Each row was made from one path, in order. Every step used is in the known rows, and no mark comes twice. Write each row's path.
Known rows
dabo -> basa -> kerit -> bisavat -> gufel: [ -6  -5  23  -2  -4  -5 -10  -4 -11 -11  12  -5   0  -4   4  15  23  -7
  -7  -4   6  -1  -1 -20  19  12  13   6   9 -14 -10  30  -2   4 -11  10
  19  -3   0   5   3 -13 -16  17 -13  16]
roso -> basa -> kerit -> bisavat: [ -8   2   6  -2 -17 -10  -4  -2  -9  -9  11  -5  -3  -5  -2   3  24  -9
   7   2   2   0  -4 -10  13   9  12   3   7  -5  -1  20   0   0 -18  14
   2  -6  -2  -7   9  -2   8  21  -6   6]
tazosol -> kamisu -> basa -> gufel -> kenap: [  3 -16  -3  -7   1 -21   9  -1  -9   6  15   0  -3 -30 -11   4  19  -3
  -8  -1 -18  19 -18 -33  11  10  18 -10  15 -17 -11  13   2  -5 -18   9
 -10   3  -7  12   2 -17  13   8 -15  -8]
gufel -> bisavat: [ -1   2   5  -3   1  -9  -2  -6  -4 -13  -1 -18  -4 -14  -8  -1  18  -9
  -7   4  -7  -1  -8  -1   3   8  15   2   2 -13  -5  20   5   2  -3  16
  -7 -10  -2   1  -2  -9  12   9 -16   9]
basa -> gufel -> kenap: [ -2  -1   3  -2   4 -17   1  -7  -3   5   6  -4  -4 -21  -6   6  18 -12
  -4  -4 -11  12 -17 -25  18  14  10   4  11 -12 -15  18   8  -1  -8   7
  -3   0   1   8   2  -6   3   8 -19  -1]
dabo -> basa -> nuvuf -> kuzi: [-14  -9  16   5  -1 -11  -1   8  -3  -4  17  -6 -14   5   1  21  21  -9
  -4  -2  -6   0   6 -23  17  18  17   9  15 -12  -5  23   7   1  -7   5
   1  -7   1  -7  -7   0 -13  13 -17  15]
dabo -> basa: [ -5  -6  20   1  -9 -12  -3  -4   1  -3   9  -1  -5   3  -3  21  23  -5
  -4  -3  -2   0  -6  -5   5  11  15   4   8 -12 -14  21   1   3  -6  10
   8  -6   2   0   0  -6  -7  11 -13   8]
tazosol -> kamisu -> basa: [  0 -17   6  -4  -8 -16   4   4 -11   0  13   0  -4 -13  -8   3  15   1
  -7   3 -11   6 -11 -15   0   5  20 -10  13 -19  -4  15  -5  -3 -15  14
 -11  -2  -9   4  -1 -16  17   9  -6  -1]
dabo -> basa -> kerit -> bisavat -> gufel -> kenap: [ -4  -4  15  -3   4  -3  -9  -4  -5  -6  13  -8   2 -18  -2  15  26  -7
  -9  -5   2   8  -1 -31  26  22  10   6  11 -13 -13  28   1  -1 -14   3
  21  -4  -2  12   4 -16 -18  15 -17  13]
kuzi -> roso -> bisavat: [ -1  13  12   2  -4  -8   2 -12  -3  -2   5  -3  -2  -1  -3   6  18  -7
 -10   0 -13  -7  -8 -12   1   5  -2   4   8 -19  -9  20   6   1   3  15
  -6  -6  15   2  -1  -4   6  20 -14   1]
kerit -> basa -> nuvuf -> kuzi: [-18  -7  13   3  -4 -16   2  10  -9   3   7  -4 -19   8   1   8  18 -12
  -4  -1  -3   1   2 -47  18  18  14  10  15  -9   0  26   4  -2  -6   1
  -9  -3 -19  -5  -6  -1   4  12 -18  10]
basa -> nuvuf -> kuzi: [-14  -5   9   4   2 -13  -2  10 -10  -1  13  -7 -14  -2   1   5  13 -12
  -4   2 -10  -2   1 -24  19  12  12   7  15 -14   3  21   6   0  -7   5
 -10  -5  -2  -9  -7   0   2  13 -14  12]
nuvuf -> kuzi -> roso -> basa -> gufel: [  0   6   4   5  -8 -26   6   0  -9   1  19  -1  -9   0  -7   6  18 -12
   3  -2 -19  -7 -17 -18  15   4   3   9   3  -5 -10  22   8   2  -9  15
 -13   1  19  -6   4   7  -2  16 -17  -5]
roso -> kuzi -> nuvuf -> basa: [-15  10  -1  -5 -15  -9  22  -5  -9  11  12  -5  -7  -5 -15  -2  23  -4
   3   6  -7   3 -12   0   1 -11  -5  16   8 -13  -2  30   1   2 -18  14
 -17  -7  14   4  16  -5   9  15 -12  -7]
basa -> nuvuf -> kuzi -> roso -> bisavat -> gufel -> kenap: [ -5  10   4   4  17  -4   8   1  -7   2  12  -9   0 -20  -5   2  15  -8
 -24   1 -23  -3   2 -45  27  20  -4   7  15 -19  -3  29  10  -5   2   4
  -8  -6  17   5  -5  -4  -8  18 -22   9]
dabo -> basa -> kerit -> bisavat: [-11  -5  19  -2  -8  -6 -12  -6  -4  -9  14  -3  -8   1   3  20  27 -12
   5  -4   7   3   1 -14  11  13  17   8  11 -13  -9  20   1   5 -14   9
  17  -4  -5  -1   2  -9 -10  20 -14  12]
nuvuf -> kuzi -> roso -> bisavat -> gufel: [  0   7  17   8   8  -8   7  -5 -10  -7  12  -4  -2  -6  -3   1  13  -4
 -19   1 -16 -13  -8 -21  11   7   5   9   5 -19  -8  29   4   2   3  15
 -12  -5  16   2  -2  -1  -7  18 -15   6]
basa -> nuvuf -> kuzi -> roso -> bisavat: [-10  10   9   5   3  -9   3   0  -7  -1  12  -7 -11   1  -1   7  15 -12
 -10   2 -18  -7   3 -29  14  12  -1  10  15 -19   1  22  10   0   2   9
 -13  -5  14  -7  -7   2   0  24 -17   8]
kamisu -> tazosol: [ -5  -1   6  -2  -8 -12  -4 -14  -5  -8   5  -2   1  -6  -1   5  16   1
  -1   5 -11  -9  -6  -7  -2   6  15   4  10 -17   1  19   0   2  -5  14
  -7  -5   5   0   0  -8   5  10  -4   5]
roso -> bisavat: [ -5   4  12   4  -3  -7   6 -11  -4  -7   2  -4  -3  -5  -2   6  18  -2
  -8   3  -5  -2  -7  -7   2   9  16   4  10 -16  -7  19   1   1  -1  15
  -7  -9   0   0  -2  -2   8  17  -7   6]
roso -> basa: [ -2   1   6   2 -18 -16   6   0  -5  -4   6  -3   0  -2  -8   5  20  -4
  -2   2  -9  -4 -11  -2   8   8  12   0   5  -4  -6  20  -1  -1 -12  14
  -7  -8   4  -5   6   1  11  10  -4   2]
kuzi -> nuvuf: [ -4   7   7  -3  -5 -10   5  -3  -9   2   7  -5  -4  -7  -8   5  14  -9
  -3   7 -10   2 -16 -10   3  -3   4   8   7 -16  -4  22   1  -2  -5  11
  -6   1  11  -1   0  -4  16  12 -15  -2]
tazosol -> kamisu -> basa -> kerit: [ -3 -16   7 -10  -6 -11   0   5 -10   1  14  -7  -7 -15  -4   8  12  -4
  -7   0  -6  13 -11 -16   9   4  20 -15  22 -22  -1  14  -3  -1 -23  11
 -10   0  -1   5  -2 -18  17  18  -8  -3]
basa -> balom: [ -2   4  13   7  -8  -9  -4  -3   1  -4   2  -8  -6  -1  -4  -1  15 -11
  -6   7  -2   2   3  -5  20  16  15   1  19 -14  -7  18   1  -1  -6   8
  -5 -10  -4   3   2  -6  18  13  -7  13]
tazosol -> kamisu: [  1  -5  12  -1  -5 -15   9   2  -9   2  11   3  -5  -1  -6   1  11  -7
  -5   0 -12   7 -12  -8  11   8  15  -9   7 -18  -6  15  -4  -2  -7  16
  -6  -2  -9   2  -6 -12  11   7  -7   0]
kuzi -> roso -> basa -> gufel: [  4  11   2  -1 -16 -26   4  -5  -7   4  10  -1   0  -1  -6   7  20 -12
  -2  -3 -18  -6 -19 -15  13   0  -5   2   5  -6 -10  23   6   3  -7  16
  -5   2  22  -2   9   1   4  16 -15  -7]
tazosol -> dabo -> basa -> nuvuf: [ -5  -3  15  -6 -11  -8   1   2   6   3  14  -3  -4   1   1  23  18  -3
  -5  -3  -1   3   5 -21  28  18   8 -11  14 -17   0  24  -2   1  -6   5
   8  -2  -2   0   0 -11  -5  19 -29  11]
nuvuf -> kuzi -> roso -> bisavat: [ -5   7  13   7   3 -10   5  -6  -6  -4  13  -3 -11   0  -3   4  14  -7
  -7   2 -15  -8  -6 -15   5   9   8  10   5 -18  -8  19   8   1   1  15
 -14  -7  13  -3  -6   2  -2  20 -16   4]
roso -> basa -> dabo: [  1   3   4   4 -16  -7   8  -1   6  -1   8  -2  -1  -1 -15   2  18  -6
  -1  -1 -11   1 -12   0  13   6  14   3  25  -1  -2  17   1   2 -10  13
  -2 -10   2  -1   9   2   7  11  -4   2]
gufel -> bisavat -> kerit: [ -1  -5   8 -10   1  -6   0  -5  -1 -14   9 -18   5 -15  -7   0  17 -10
  -2   0  -1  -5 -13   2   7   7  14   2   5 -13  -3  18   5  -2   1  18
 -17 -17  -1   1  -2  -8  11  13 -16   7]
roso -> bisavat -> kerit: [ -5  -5  15  -1  -3  -6   9 -10  -3  -9  10  -4   6  -5  -1   7  16  -2
  -4  -2  -1  -8 -13   0   5  10  15   3  13 -16  -6  18   1  -3   4  19
 -19 -17   1  -1  -1  -3   9  20  -7   5]
tazosol -> dabo -> basa -> nuvuf -> kuzi: [ -8  -8  15  -1  -3  -8   3   7   4   0  22  -3 -12   1   1  23  15  -5
  -2  -3  -3   1   9 -23  29  22  16  -4  12 -16   0  24   1   1  -9   5
   0  -3  -4  -5  -5  -6 -13  19 -32  13]
roso -> kuzi: [-12   0  15  -1  -7 -11   7  -5  -7   3   7  -3  -5  -2  -8   1  15  -1
  -7   2  -6  -4  -9   4   6   1   8   2   6 -12  -5  19   3   2 -11  16
  -7  -8   6   8   6  -4  -4   8  -5   0]

Which path is each row?
[ -9  -6  16  -4 -10 -17  14 -15  -6  -1   5  -2   1   1   3  12  22  -4
  -2  -7   6   0 -19 -31  11  12  17   7  15 -10 -12  25   3  -2   5  13
 -19  -9 -12   5   2  -2  11  22 -14  -2]  roso -> bisavat -> kerit -> basa -> gufel
[ -2   7  10   3  -5 -12  -4   4 -15  -8  22  -4  -3  -5  -2  -2  17 -11
  -3   1 -10 -13  -4 -23  23   8  -1   9   2  -8  -1  28   1   1 -14  13
  -2  -3  15  -4   6  -1  -9  23 -14   6]  nuvuf -> kuzi -> roso -> basa -> kerit -> bisavat -> gufel
[-10  -2  19  -1  -4 -12  12  -6  -3  -2  14   0  -7   7  -1   9  19  -9
  -2  -5  -3 -10 -11 -30   8  16   6  12   9 -13  -9  22   6  -4   7  13
 -24 -11  -2   0  -2   1   0  24 -21   0]  nuvuf -> kuzi -> roso -> bisavat -> kerit -> basa
[ -6  -4  13 -11 -13  -3 -10 -18   3 -14  18   0  -1  -5   7  21  23   4
  10   0   7  -3   8 -14  16  15  18  -5  11 -20   6  21  -6   4 -13  12
  13  -2  -3   3   4 -16 -14  28 -22   9]  kamisu -> tazosol -> dabo -> basa -> kerit -> bisavat
[ -3  -4  11  -7  -6  -2   8  -6   8  -8   4 -15  -1  -5 -12   3  21 -14
  -2  -7   4   2 -13 -19  13  12  17   7  26  -6  -3  22   5  -1   4  11
 -13 -17 -18   7   4  -9  10  16 -21   4]  gufel -> bisavat -> kerit -> basa -> dabo
[-12  10  -2  -6 -14  -5   0  -2 -13   1  16  -7 -10  -8  -4   0  27 -17
  14   3   3   9  -7 -19   8  -4   1  20  12 -15   2  26   1   4 -19   9
  -6  -3   1  -8  13  -9  18  26 -17   2]  kuzi -> nuvuf -> basa -> kerit -> bisavat
[ -6  -6  12 -10  -6 -11   4  -4  -2 -11   2 -17   0  -6  -5   4  24 -10
  -2  -3   6  -2 -13 -18   7  14  14   4   4  -8  -6  25   3  -4   2  13
 -17 -15 -16   6  -1 -10  13  13 -20   6]  gufel -> bisavat -> kerit -> basa
[ -2  -1   2   3 -14  -3   4  -1   6   6  12  -3  -8  -2 -14  -1  23 -14
   4  -6  -5   6 -10  -7  10   2  10  14  30 -10  -6  21   1   9 -11  10
  -7 -12  -5  -4  12  -7  10  12 -11   4]  nuvuf -> basa -> dabo
[ -7  -1   7   0 -10  -6  -8  -1 -16  -3  13  -8  -2  -9   0  -6  26 -12
   0  -3   6   2  -6 -22  18   3   4  13  11 -15  -2  33  -4   7 -16  10
  -1  -8  -6  -2  13 -14   5  19 -11  12]  nuvuf -> basa -> kerit -> bisavat -> gufel
[ -4  -1   9  -3   6  -3  -9  -2 -10  -4   9  -8   2 -26  -2  -3  18 -11
 -10  -1  -3   7  -4 -30  27  16   7   4  11 -14  -7  23   1  -2 -13   5
   7  -3  -4  10   4 -15  -3  14 -16  10]  basa -> kerit -> bisavat -> gufel -> kenap
[ -3 -13   8  -1  -7  -4  -5  -1   5  -1  10  -4  -5 -14 -13   4  18  -5
  -7  -1  -9   1 -11 -12   2   2  18   4  34 -12  -2  15   2   5 -12   9
  -5  -7  -2   1   7  -9  11  11  -9   4]  kamisu -> basa -> dabo
[  1  -2   9   0   7  -7   0  -1  -5   2   4  -7   6 -24  -8  -1  15  -6
 -18  -1 -11   3 -12 -21  19  16   7   1   7 -14 -13  26  -1  -3  -5   6
  -1  -5  -1  11   3 -12   0   3 -14   6]  bisavat -> gufel -> kenap
[-10  -1  12  -2  -5  -7 -13  -4 -11  -7  10  -5  -9  -4   3   2  20 -14
   5   0   4   2  -4 -14  13   8  12   4  11 -14  -2  18   1   3 -12  11
   5  -4  -7  -3   3  -9   4  20 -11   8]  basa -> kerit -> bisavat
[ -1  -5  12  -8 -13  -7   0 -16   7  -8  14   2   2  -4   1  22  19   9
   2   0  -3  -5   2  -5   9  14  18  -7   7 -18   0  22  -5   3  -6  13
   4  -4   1   4   2 -12 -10  17 -21   5]  kamisu -> tazosol -> dabo -> basa
[ -9  -5  20  -4  -7  -7  -6  -3   1  -1  10 -10  -8   0   0  26  20 -10
  -3  -4   4   8  -6  -8  15  11  16  -1  18 -15 -12  21   2   5 -14   7
  10  -3   9   2  -1  -8  -8  19 -13   8]  dabo -> basa -> kerit
[ -1   6  -9 -13  -6 -13  15  -8  -9  -4  15 -19   1 -21 -11  -1  25 -16
  10   0  -3   7 -24 -12   7  -6   2  18   8 -13  -4  32   7   2  -4  17
 -29 -10  11  -1  10  -7  23  22 -28  -3]  kuzi -> nuvuf -> basa -> gufel -> bisavat -> kerit
[ -4   1  14   4   1 -15  -6   2  -4   2  16  -1 -12   1  -4   3  13 -15
  -2   0 -17  -9 -10 -12   9   7   2   9   3 -15  -7  17   7   2  -3  13
 -10  -3  13  -6  -3  -1  -4  12 -19   2]  nuvuf -> kuzi -> roso
[ -1  -4  -3  -8  -7 -15   6  -8  -5  -6  14 -18   1 -17  -7  -2  27 -16
   7  -6   0   3 -19  -7  10   1  11  13   9 -12  -7  28   6   4  -4  17
 -27 -16   0  -1   8  -9  15  20 -21   3]  nuvuf -> basa -> gufel -> bisavat -> kerit
[ -7   6   6   1  -9 -13  -5   3 -11  -7  23  -3 -12  -1  -2   2  21 -15
  10   1  -9  -7  -2 -16  16   9   3   9   4  -7  -1  18   5   2 -16  13
  -5  -4  10 -10   5   1  -4  25 -15   3]  nuvuf -> kuzi -> roso -> basa -> kerit -> bisavat
[-13   9   9  -7  -6  -9  17  -6 -11   6   9  -4  -5  -6 -11   2  13  -1
  -4   8 -11   0 -13   0   5  -9   0   8   5 -13   0  24   2  -2 -11  15
 -10  -3  17   8   7  -2   3  12 -11  -6]  roso -> kuzi -> nuvuf
[  4  13  16   3  -1  -8   5 -10  -9  -3   3  -4   6  -6  -3   2  13  -5
 -22   0 -15 -11 -10 -17  10   4  -4   3   7 -20  -9  29   1   1   6  17
  -4  -5  19   7   2  -5   1  17 -13   5]  kuzi -> roso -> bisavat -> gufel
[ -1  -4  15  -9  -9   0  -7 -16  -4 -14  17  -2   7 -10   7  16  20   8
  -2   0   4  -6   6 -19  24  12  17  -5   9 -21   4  32 -10   4 -11  12
  14  -1  -1   8   5 -20 -19  25 -23  12]  kamisu -> tazosol -> dabo -> basa -> kerit -> bisavat -> gufel
[-11  -1   3  -2 -14  -7  -9  -2  -9  -1  14  -6 -10  -3   1  -1  28 -16
  12  -2   7   5  -2 -15  11   4   9  14  14 -13  -2  23   1   6 -19  10
  -2  -8 -11  -9  12 -11  10  22 -11  10]  nuvuf -> basa -> kerit -> bisavat
[  0  -4   6  -8   2 -15   2  -9  -6 -11  10 -18   3 -18  -4   3  17 -13
  -1  -3  -4   0 -21  -6  12   4  15   4   6 -12  -6  21   7   1   2  19
 -19 -12   2   3   0  -7   9  16 -20   3]  basa -> gufel -> bisavat -> kerit
[-15  -2  12  -2 -13 -15  -1   5  -7   6  -1  -5 -10   6   1  10  21 -11
  -8  -2  -2   3   0 -43  15  15   6   3  16 -11  -2  26   3  -1  -3   2
  -1  -3 -14   1  -1  -7  12  12 -15   9]  kerit -> basa -> nuvuf
[ -3  -9   7   4 -11 -10  -7  -1  -1  -7   4 -10  -5 -12  -8   1  18  -4
  -9   9  -1   2   2 -11   8  13  19  -1  23 -15  -4  16   0  -1 -14   7
 -10  -9  -3   4   5 -10  25  14  -7  11]  kamisu -> basa -> balom
[-11  18  -1   0 -17  -6  20  -5  -4   6  10  -9  -9  -5 -16  -6  21  -8
   1  12  -3   6   1   1  14  -2  -1  13  18 -13  -2  28   1   0 -18  10
 -18 -14  11   7  18  -5  19  17 -10   0]  roso -> kuzi -> nuvuf -> basa -> balom
[ -3  13   0  -1 -16 -15   1   6  -6   5   9  -5   1   2  -6   7  19 -14
  -7   1 -20  -7  -2 -22  16   6 -13  -1  11  -9   2  24   6  -2  -5  10
  -3  -3  20  -6   5   1   9  16 -12   2]  kuzi -> roso -> basa -> nuvuf
[ -4  11   6  -3 -16 -12  -7  -2  -8  -3  14  -3  -3  -1  -3   4  22 -15
   6   0  -7  -4  -6 -15  13   4  -6   3   5  -8  -1  19   3   1 -15  14
   5  -3  15  -4  10  -4   4  25 -11   1]  kuzi -> roso -> basa -> kerit -> bisavat
[ -1  12   5  -4 -16 -12  -3   1  -1   5  10  -9  -1  -3  -5  11  16 -15
  -2  -2 -10  -2 -13  -9  17   3  -6  -4  13 -10  -4  20   5   1 -14  12
  -4  -1  27  -2   8  -2   7  24 -11  -3]  kuzi -> roso -> basa -> kerit
[-11   1   7  -7   2 -12   0   7  -4  -4  12 -19  -9   0  -3   6  19 -19
  -4  -4  -8  -7  -2 -44  18  16  -2  10  10 -12   2  27  12  -5   6   8
 -21 -11  -1   0  -4  -6   5  21 -32   8]  gufel -> bisavat -> kerit -> basa -> nuvuf -> kuzi -> roso
[ -4   4  15  -6  -9 -20  11 -15  -4   3   8  -1   1   5   2  13  21 -10
  -4 -10  -3  -5 -20 -37  11   8  -1   7  12 -14 -14  26   7  -1  10  15
 -16  -5   6   8   3  -3   6  26 -21  -7]  kuzi -> roso -> bisavat -> kerit -> basa -> gufel
[  4 -20  -1 -15   1 -19   9  -3 -10 -11  19 -13   4 -27  -8   1  18  -3
  -3  -1  -9   8 -21 -14   6   2  22 -10  11 -17  -4  18   2  -4  -7  21
 -24  -8  -5   8  -2 -16  19  16 -17  -3]  tazosol -> kamisu -> basa -> gufel -> bisavat -> kerit
[ -3   9  -4  -2 -15  -1  13  -2   2   9  13  -4  -8  -6 -18   0  22 -14
   6   0  -9  11 -15 -11   8  -6   2  19  28 -12  -1  25   2   6 -11   9
 -11  -6   5  -4  14  -5  17  16 -17  -3]  kuzi -> nuvuf -> basa -> dabo
[  3  10  -3   0  -2 -24   7  -3  -8 -11  12 -16  -9 -13 -11   1  21 -14
   0   3 -19  -6 -15 -15  12   5   7   8  -2  -6  -7  23  11   3  -7  18
 -17  -3  19  -4   1   5   1  18 -23  -1]  nuvuf -> kuzi -> roso -> basa -> gufel -> bisavat
[ -1   5   5   5 -10 -18   4   4  -5  -2  17  -1  -8   2  -8   4  17 -10
   1   1 -18 -11 -10  -8   9   8   2   8   0  -6  -6  19   4   0  -8  14
 -14  -5  16  -8   3   6   0  14 -13  -1]  nuvuf -> kuzi -> roso -> basa
[ -7  -5   9  -5  -1 -15  16 -14  -2   2   4  -3   3 -14  -3  12  25  -4
  -3  -8   1   8 -18 -42  17  23  15   6  16 -10 -17  22   7  -7   2   7
 -17 -10 -13  13   4  -5   8  20 -20  -4]  roso -> bisavat -> kerit -> basa -> gufel -> kenap
[  2   6   6   6  -9  -8   8   3   6   1  19   1  -9   2 -16   2  16 -12
   1  -3 -21  -5 -11  -8  17   6   5  10  21  -4  -4  16   6   2  -8  13
  -8  -7  15  -7   6   6  -4  15 -14  -2]  nuvuf -> kuzi -> roso -> basa -> dabo
[  2   1  12  -1 -16  -4   0 -18  14 -11  10  -1   1  -3   0  17  18   7
  -1   7   1  -3  16  -4  21  24  22 -10  18 -19  -1  22  -6   0  -7   9
   3  -9  -1   8   4 -13   0  20 -21  13]  kamisu -> tazosol -> dabo -> basa -> balom
[-11  12  -1  -4 -14   0  24  -5   2  12  16  -4  -9  -5 -22  -2  22  -8
   4   1 -10   7 -13   0   8 -13  -2  19  28 -10   2  27   4   5 -17  13
 -12 -10  11   5  18  -4   5  15 -13  -8]  roso -> kuzi -> nuvuf -> basa -> dabo
[ -9   4   9   3   2 -13  -6  10  -7   5  16  -5 -13   1  -1   5  13 -19
  -6   0 -19  -5  -1 -29  18  10  -4   8  13 -17   2  19  10   1  -2   6
 -10  -1  13  -8  -5  -1  -1  16 -20   8]  basa -> nuvuf -> kuzi -> roso
[-12  -3   3   0   3 -10   0   2  -8  -3  15  -8 -10 -11  -3   7  18  -2
 -13   5 -18  -8   3 -38   3   8   5   8  20 -20   3  21  10   0  -5   8
 -17  -5  14  -4  -4   0   7  26 -17   7]  kamisu -> basa -> nuvuf -> kuzi -> roso -> bisavat
[  2  -1  -1  -8  -9 -18  11  -8  -4 -13  11 -17   8 -17  -8   2  23  -8
   2  -1  -6  -3 -20  -1  12   6  14   3   4  -3  -5  23   6  -2  -4  21
 -22 -13   7   0   5   0  13  18 -15   1]  roso -> basa -> gufel -> bisavat -> kerit
